(in the rows, 128 means zero)
Known rows, with every step that occurs:
mirom-peza-refefa: [135 166 188 110 141 107 177 145 100 100 134 104  97 140 145 143 126 129
 120  98 153 112 113  50]
refefa-kufo: [157 171 118 114 132 127 123 115 117 131 132 137 116 119 145 129 130 154
  99 134 116 125  69 140]
mafi-nutalu-peza-fikez: [121 116 208 122 126  92 172 142 139 127 126 110  90 151 121 148 115  91
 173 127 163 177 143 141]
kufo-mirom: [128 178 120 113 124 101 124 116 136  95 133 155 124  92 140 168 125 158
  92 124 112  97  89 129]
zofif-peza-refefa-kufo-mirom-mufa: [139 184 127 121 124 114 158 105 121  92 140 184 123  77 156 182 117 189
  53 102 127 104  59 114]
kufo-mirom-peza: [144 192 109 125 126  98 156 127 149  63 139 150 125  62 153 163 114 164
  91 109 147  92 102  62]
mafi-nutalu-peza-refefa-kufo: [150 182 167 106 148 105 148 121 101 121 128 125  83 145 150 148 124 133
 135 116 134 138  70 102]
refefa-kufo-mirom: [148 208 112 103 127 100 121 107 128  96 136 162 115  86 151 168 127 176
  71 127 102  95  48 136]
mafi-nutalu-peza: [118 125 132 147 141 107 142 122 151 113 116 136 104 125 131 152 107  96
 202 119 160 161 150  96]
dudor-zofif-mafi-nutalu: [ 99  99  84 140 131  78 121 145 146 224 108 142 128  90 115 123 121  81
 214 144  91 120 209 108]
dudor-zofif-mafi-nutalu-peza-mirom: [ 57 106 153 128 135  60 160 117 112 155 120 137  79 152 123 148 138  92
 206 118 108 169 179 166]
zofif-dudor: [128  84 115 135 143 153  88 155 127 182 129 117 124 139 140 111 132 111
 159 158  99 130 180 129]
mafi-nutalu: [127 111  85 129 141  71 137 138 141 143 116 139 134 123 120 138 100 110
 169 132 117 128 161  90]
kufo-mirom-mufa: [126 169 104 134 118 107 149 102 141 102 140 192 146  78 135 179 116 185
  61 105 126 103  86 129]
dudor-zofif: [116 103 138 144 123 152  91 136 122 185 130 138 121 110 122 123 155 109
 175 141 103 126 171 176]
fikez-peza-mirom: [ 86 118 160 103 127  75 175 138  82 141 134  96  91 146 119 137 148 109
 151 108 121 165 112 161]
mafi-nutalu-peza-kimug: [116 117 183 114 137  57 147 135 116 120 108 114  93 130 141 146 113  77
 197 110 187 181 137 106]
kufo-mirom-peza-zofif: [104 169 145 114 133 109 159 138 127 117 141 114 123 150 116 134 136 149
 130 123 130 144  96 101]
fikez-peza-refefa-kufo-mirom-mufa: [144 198 126 116 122 102 161 110 116 110 145 172 125  77 143 181 123 185
  57  96 132 106  41 118]
kufo-mirom-peza-zofif-dudor: [112 112 129 126 146 139 110 161 127 176 138 106 120 154 132 114 138 126
 159 154 101 141 157 110]
mirom-peza-nutalu-mafi: [ 81 149 153 123 153  66 179 132 138 146 134 129 112 135 104 102 114 105
 194 111 140 175 134 104]
nutalu-mafi: [ 92 129 147 141 147 103 137 108 132 145 127 139 121 126 104 102 125 106
 172 129 133 160 144 128]

Rows:
[ 99 116 131 155 135 110 129 128 155 170 110 138 100 102 128 142 121  75
 232 127 141 155 186 109]
dudor-zofif-mafi-nutalu-peza
[112  95 131 131 148 149 110 165 125 188 137  98 124 166 128 101 139 116
 172 156 107 153 171 110]
mirom-peza-zofif-dudor
[100  85 153 136 149 163 100 155 125 195 131  97 108 188 124 106 144  99
 200 159 111 176 170 139]
nutalu-peza-zofif-dudor
[136 189 184 102 139  93 175 139 103  82 137 118  95 121 150 163 125 144
 103  94 144  96  94  49]
kufo-mirom-peza-refefa
[ 75 135 160 119 153  73 163 128 131 166 130 128 113 155  96  97 120  97
 200 119 125 183 133 135]
peza-nutalu-mafi
[104 145 147 122 136 123 162 144 123 135 139 100 126 168 111 114 138 135
 147 126 138 160 115 102]
mirom-peza-zofif
[147 217 147  91 133  92 134 113 109  98 138 149 101 106 154 174 130 172
  72 118 105  93  41 120]
peza-refefa-kufo-mirom
[ 86 122 161 129 143 117 149 135 129 153 125 104 109 195 101 127 132 102
 207 130 140 193 131 123]
mafi-nutalu-peza-zofif
[119  76 146 148 125 183 106 147 120 136 120 120 104  80 154 121 140  95
 180 141 126 137 177 133]
dudor-zofif-peza
[128 205 144 105 133  82 126 116 120 137 128 155  89  87 151 175 133 142
 128 123  99 100  80 119]
dudor-zofif-mafi-nutalu-peza-refefa-kufo-mirom
[ 74 120 166 124 153  92 165 135 129 151 126 120 104 140 111  96 116  87
 210 120 133 188 143 120]
zofif-peza-nutalu-mafi
[110 114 205 125 123  88 176 143 144 152 122 110  89 139 120 141 119  81
 184 129 156 174 158 138]
zofif-mafi-nutalu-peza-fikez
[100  81 139 136 153 144 101 160 129 200 127 101 111 187 122 109 135  93
 214 159 108 175 182 126]
mafi-nutalu-peza-zofif-dudor
[143 214 143  97 138  77 139 111 118  93 132 154  92 104 154 183 120 159
 101 116 114 104  52 106]
mafi-nutalu-peza-refefa-kufo-mirom
[ 73  80 164 122 129 109 146 130  88 127 127 123  82 138 142 135 148 107
 164 127 100 158 169 179]
dudor-zofif-peza-mirom
[ 86 131 181 128 137 143 144 129 123 144 130  98 106 198 105 122 146 111
 186 128 145 193 115 142]
nutalu-peza-zofif
[159 212 102 118 128  97 152 121 144  64 141 154 120  59 161 164 114 176
  76 112 140  89  72  68]
refefa-kufo-mirom-peza
[128  92 214 116 117 134 168 155 120 115 129  94  95 127 140 128 125  99
 136 137 152 162 141 145]
zofif-peza-fikez
[110  84 144 123 144 159 106 176 109 221 134  74 117 170 118  94 150  93
 192 158 106 170 154 134]
fikez-peza-zofif-dudor
[132 146 206  99 135 120 169 160  76 150 131  69  89 142 129 135 142  97
 151  99 152 135  90  84]
fikez-peza-refefa
[113 183 140 109 135 109 158 134 123 121 143 117 120 147 123 134 137 158
 119 125 126 143  76 103]
refefa-kufo-mirom-peza-zofif
